Each row comes from the steps of one walk. Every step used is in the known rows, and no mark comes twice. Write the walk behind each row, first mark first.
Known rows:
T X: [ 1.66  1.79 -0.32 -2.15  2.25 -1.83 -0.89 -3.99 -2.26 -0.29  2.72 -1.32
 -1.25  2.15 -1.61 -2.53  2.59 -0.16  2.45 -0.44  3.98]
R P T: [ 0.80  2.96 -1.91 -1.36 -0.75  0.05 -1.92 -1.29 -3.84  0.90  1.76 -0.46
  0.54 -1.17  0.60 -3.72 -1.99 -1.09  1.74  1.20  1.87]
U X T: [ 1.98 -1.85 -1.18  0.58  0.89  1.02 -2.27 -1.36 -2.31 -0.33  4.39  0.90
  0.51  5.11 -3.09  0.77  5.33  0.00  3.72  0.52  2.14]
U X T P R W: [ 2.27  1.60 -1.58 -1.94  1.76 -0.48  1.53  2.04 -2.76 -2.56  0.43  0.29
 -1.72 -3.80  0.98 -4.66 -1.79  0.07  0.91 -0.03  1.87]
W R P T X U Z: [ 3.91  1.80  2.35 -3.27  0.96 -5.22  1.01  2.84 -3.37 -3.82  2.73  2.77
 -0.39 -0.22 -3.13 -1.33 -3.12 -0.97  1.70  1.96  1.04]
R Z U P: [ 2.09 -0.96  2.09 -1.13  0.43 -0.90  1.62  2.91  2.36 -0.47 -1.68 -1.01
 -0.13 -0.85 -0.28 -5.38  0.17 -1.71  2.47  0.38  1.90]
W R P T: [ 1.34  3.18 -0.82 -2.26 -0.83 -0.29 -2.46 -0.16 -6.69  0.65  2.24 -0.22
  0.58 -1.01  0.66 -2.63 -2.86 -1.26  1.65  1.53  1.44]
Z U X T: [ 2.88 -2.20 -1.07  0.19 -0.03  3.16 -2.29 -1.72 -2.73  0.49  3.34  0.06
  0.96  4.74 -2.91  0.17  4.43 -0.37  4.18  0.58  1.91]
X U Z: [ 3.24  0.66  3.50 -2.28  2.10 -5.56  0.73  3.03  1.01 -3.57  2.11  1.36
 -0.05  1.18 -4.95 -0.88 -2.99 -1.11  2.37  1.58  0.89]
P R Z U: [ 3.10  1.48  0.79 -2.70  1.10  2.93 -0.57 -0.27 -2.64 -0.85 -1.72 -3.18
  0.53 -3.37  0.43 -5.85 -3.24 -2.15  3.23 -0.13  1.64]
T X U: [ 3.72  2.49 -1.57 -1.43  2.58 -3.98 -0.95 -0.02 -1.60 -1.01  3.72  0.28
 -2.10  3.09 -3.31  0.94 -2.42  0.40  1.87  0.03  2.20]
X U: [ 3.45  1.98 -0.42 -0.99  2.33 -3.95 -1.53  1.70 -0.05 -0.61  3.13 -0.49
 -1.36  3.21 -4.02  1.64 -4.29 -0.09  2.05  0.37  1.18]
R Z U X T: [ 2.92 -2.23 -0.66  0.14  0.16  2.60 -1.68 -1.54 -3.89 -0.61  2.81  0.10
  0.46  3.74 -2.29 -1.04  4.53 -0.66  3.98  0.67  1.72]
Z U P R W: [ 2.89  1.39 -0.33 -2.34  1.88  0.28  1.57  1.71 -1.84 -1.81 -2.02 -0.24
 -0.44 -5.54  1.33 -6.41 -4.05 -1.15  1.41 -0.22  2.00]
Z U X T P R: [ 1.15  2.41 -3.14 -1.73  0.93  2.80 -0.28  4.80  1.61 -0.44  1.63  0.46
 -0.04 -3.41  1.29 -1.76 -1.49  0.33  2.17 -0.30  1.82]
U X: [ 2.53 -0.89 -1.94 -0.14  4.29 -1.45 -1.41 -1.87  1.33  0.92  5.12 -2.03
  1.39  6.51 -3.54 -2.03  5.43 -0.43  2.68  0.18  2.69]
T X U Z: [ 3.44  1.04  2.71 -2.61  2.28 -5.49  1.10  1.89 -0.15 -3.88  2.59  1.94
 -0.62  1.05 -4.43 -1.38 -1.72 -0.78  2.24  1.34  1.63]
W R P: [ 4.06  1.36  2.17 -3.66 -1.98 -3.54  0.67 -0.02 -3.24 -0.30  0.80 -2.52
 -0.21  0.16 -1.59 -0.06 -2.99 -1.03  1.20  0.32  1.22]
T P: [ 0.01  2.14  1.12 -1.98  0.22 -3.79  0.95  3.00  3.31 -0.25  1.72 -2.44
 -2.84  1.26 -1.46 -1.45 -0.28  0.56  1.00  0.27  2.11]
R P U: [ 3.11  2.51 -3.49 -1.72  0.74 -0.28  2.32 -3.67  2.70 -2.36  2.42 -3.71
  1.77  0.68  1.87 -2.30 -3.61 -1.32  2.61  0.37  1.07]
P T X U: [ 2.84  3.38 -2.86 -1.07  2.50 -2.66 -2.13  0.28 -3.92 -0.62  4.34  1.51
 -1.74  2.15 -2.07 -0.02 -2.86  0.25  1.85  0.66  2.15]
R Z U X T P: [ 1.15 -0.28 -0.06 -0.85 -0.97 -0.78  1.17  3.10  0.25 -1.24  2.25 -0.55
 -2.51  1.93 -0.92 -1.51  3.00  0.59  1.84  0.74  1.51]
P U: [ 1.75  2.59 -3.14 -1.06  3.35  0.50  0.09 -3.59  2.15 -2.19  3.66 -3.39
  1.81  2.27  1.19 -2.32 -2.43 -1.40  3.57  0.45  1.55]

Write each row's walk:
[ 3.86  3.52 -2.29 -1.99  1.26 -3.31 -1.45  0.96 -5.60 -0.82  4.06  1.52
 -1.75  1.43 -1.65  0.65 -4.01  0.16  1.31  0.87  1.63] => W R P T X U
[ 0.80  2.50 -3.34 -0.89  0.84  0.40  1.55 -0.13  2.86 -2.92  3.76 -1.85
 -0.28  1.58  2.16 -0.90 -1.78 -0.12  2.85  0.85  1.02] => X T P U
[ 2.98  1.87 -0.93 -1.92  2.65 -1.89  1.70  3.07 -1.59 -2.57 -0.90  1.08
 -1.18 -5.02  0.69 -4.92 -4.89 -0.67  0.84 -0.17  1.67] => X U P R W
[ 3.07  2.11 -1.48 -2.16  2.76 -1.91  1.99  2.20 -2.43 -2.80 -0.57  1.47
 -1.58 -5.05  1.11 -5.25 -4.03 -0.44  0.74 -0.30  2.21] => T X U P R W
[ 3.38 -0.38 -2.31 -1.15  3.24  1.26  0.25  0.57  0.54 -0.02  2.67 -2.56
  0.90  2.00 -0.89 -4.98  3.19 -0.85  2.47  0.23  1.95] => T P R Z U X
[ 1.41  1.04  1.45 -2.21  1.06 -2.46  2.87  1.70  3.08 -5.27  2.56  0.43
  0.67 -0.05 -0.51 -2.68 -1.24 -1.12  2.95  1.92  0.79] => X T P U Z
[ 3.92 -1.35 -1.83 -0.67  3.03  1.53 -1.46 -2.41  0.75  1.86  3.67 -3.33
  2.07  5.93 -3.34 -2.88  4.07 -0.87  3.35  0.31  2.37] => Z U X
[ 2.89  1.41 -1.52 -2.21  1.17  1.01  1.51  1.68 -3.10 -2.11 -0.30 -0.30
 -1.36 -4.03  1.13 -5.05 -2.40 -0.15  1.21  0.03  1.71] => Z U X T P R W
[ 0.18  4.10 -2.02 -2.48  2.08 -0.06  0.07  5.00  3.09 -0.71  1.11 -0.55
 -0.69 -4.48  1.40 -2.46 -3.48  0.12  1.38 -0.59  2.15] => T P R
[ 3.22  0.38  2.37 -2.36  0.51  1.41 -0.49 -1.87 -3.02 -0.60 -1.34 -4.10
 -0.15 -0.40 -1.03 -5.40 -1.51 -2.16  3.30  0.29  1.69] => R Z U
[ 0.72  2.15 -2.15 -1.42  1.38  0.81 -1.42 -1.62 -3.51  0.65  2.22  0.97
 -0.35 -0.09  0.94 -4.98  2.11 -0.54  2.43  0.60  3.71] => Z U P T X
[ 1.66  3.24 -1.89 -2.66  0.29 -0.84 -1.43 -2.82 -7.04  0.01  3.06  0.29
 -0.70 -0.22  0.68 -3.22  0.56 -0.44  1.69  0.61  3.25] => W R P T X
[ 3.83 -0.64 -2.28 -0.96  3.82  1.89 -0.61 -0.90 -0.66  0.15  2.64 -2.59
  1.81  2.38 -1.37 -5.01  3.19 -1.34  3.02  0.14  2.08] => P R Z U X
[ 1.10  2.57  0.32 -2.17  3.41 -1.07  0.06  1.47 -2.69 -3.46 -0.14 -0.89
 -0.62 -4.96  1.34 -5.95 -1.99 -1.82  2.11 -0.38  1.91] => P R Z
[ 2.43 -0.80  2.84 -1.74  0.37 -1.17  1.23  3.81  0.27 -0.60 -1.21 -0.76
 -0.18 -0.73 -0.21 -4.66 -0.51 -1.83  2.39  0.60  1.62] => W R Z U P
[ 2.13  1.09  1.64 -2.35  2.82 -2.42  1.89 -0.61  2.55 -4.72  2.54 -0.69
  2.13  0.53 -1.22 -3.65 -1.62 -2.01  3.44  1.65  1.15] => P U Z
[ 0.81  1.78 -0.94 -1.53  2.44 -1.01  1.20  3.81 -1.78 -3.76  1.02  0.35
 -1.52 -4.06  1.64 -5.07  0.28 -0.76  1.59 -0.08  1.61] => U X T P R Z
[-0.05  1.63 -1.40 -0.46  0.63  1.99 -2.47  1.64 -1.70  1.71  1.16  0.83
  1.12 -0.75  1.07 -5.08 -0.78 -1.44  2.71  1.49  2.14] => Z U P T
[ 1.12  2.19 -1.00 -2.10  1.48  0.05 -1.16 -0.59 -6.66 -0.55  2.07  1.32
 -0.82 -0.98  1.61 -5.51  1.58 -1.00  2.19  0.87  3.23] => W R Z U P T X
[ 0.38  1.72 -0.18 -1.12  0.77  1.25 -2.17  2.80 -4.81  0.43  1.01  1.09
  0.62 -1.61  1.63 -5.67 -1.30 -1.88  2.45  1.77  1.65] => W R Z U P T
[ 0.91  3.28 -3.13 -1.45  2.18 -0.78  1.93 -0.34  4.40 -2.51  3.57 -3.36
 -0.06  1.58  2.11 -2.21 -2.48 -0.38  2.35  0.66  1.26] => T P U
[ 0.81  1.80  0.32 -1.66  3.18 -1.74  1.23  3.80 -0.46 -3.48 -0.76  0.39
 -0.55 -5.52  1.99 -6.44 -1.34 -1.76  1.80 -0.31  1.87] => U P R Z
[ 3.28 -1.03 -2.77 -0.13  0.23  1.57 -0.75 -1.45 -3.02 -1.71  5.02  0.53
  1.41  4.40 -0.83  1.14  2.85 -0.36  3.55  0.92  1.14] => W R P U X T
[ 2.27  0.55 -5.01 -0.08  4.51 -0.69  1.12 -1.10  4.42 -1.04  6.37 -2.68
  1.45  5.92 -0.18 -2.49  3.59 -0.10  2.43  0.64  1.80] => T P U X
[ 2.61  1.27  0.69 -2.51 -0.39  3.14  0.08  1.50 -2.74 -1.36 -1.64 -2.10
 -0.53 -3.88  0.96 -4.87 -2.67 -1.48  2.98  0.12  1.34] => X T P R Z U
[ 2.83  1.63  1.81 -2.32  2.25 -4.62  0.27  2.06 -1.71 -3.62  2.97  2.71
 -0.34  0.49 -3.47 -2.08 -1.94 -0.89  2.24  1.81  1.57] => P T X U Z
[ 2.50  2.34 -0.40 -2.58  2.78 -0.61  0.40 -0.25 -3.65 -2.27 -0.69 -0.94
 -0.74 -4.58  0.62 -5.49 -4.07 -0.98  1.39 -0.37  2.17] => P R W
[ 1.61  1.98 -1.77 -1.83  2.03  2.46 -0.09  4.62  3.51  0.26 -0.69  0.33
  1.70 -4.95  1.49 -4.03 -3.35 -1.11  2.58 -0.61  2.19] => Z U P R
[ 1.69  2.31 -0.74 -1.70  3.45 -2.44  1.61  4.05 -1.32 -3.99 -0.07  1.47
 -1.34 -5.29  1.91 -5.68 -1.85 -1.27  1.47 -0.34  1.94] => T X U P R Z
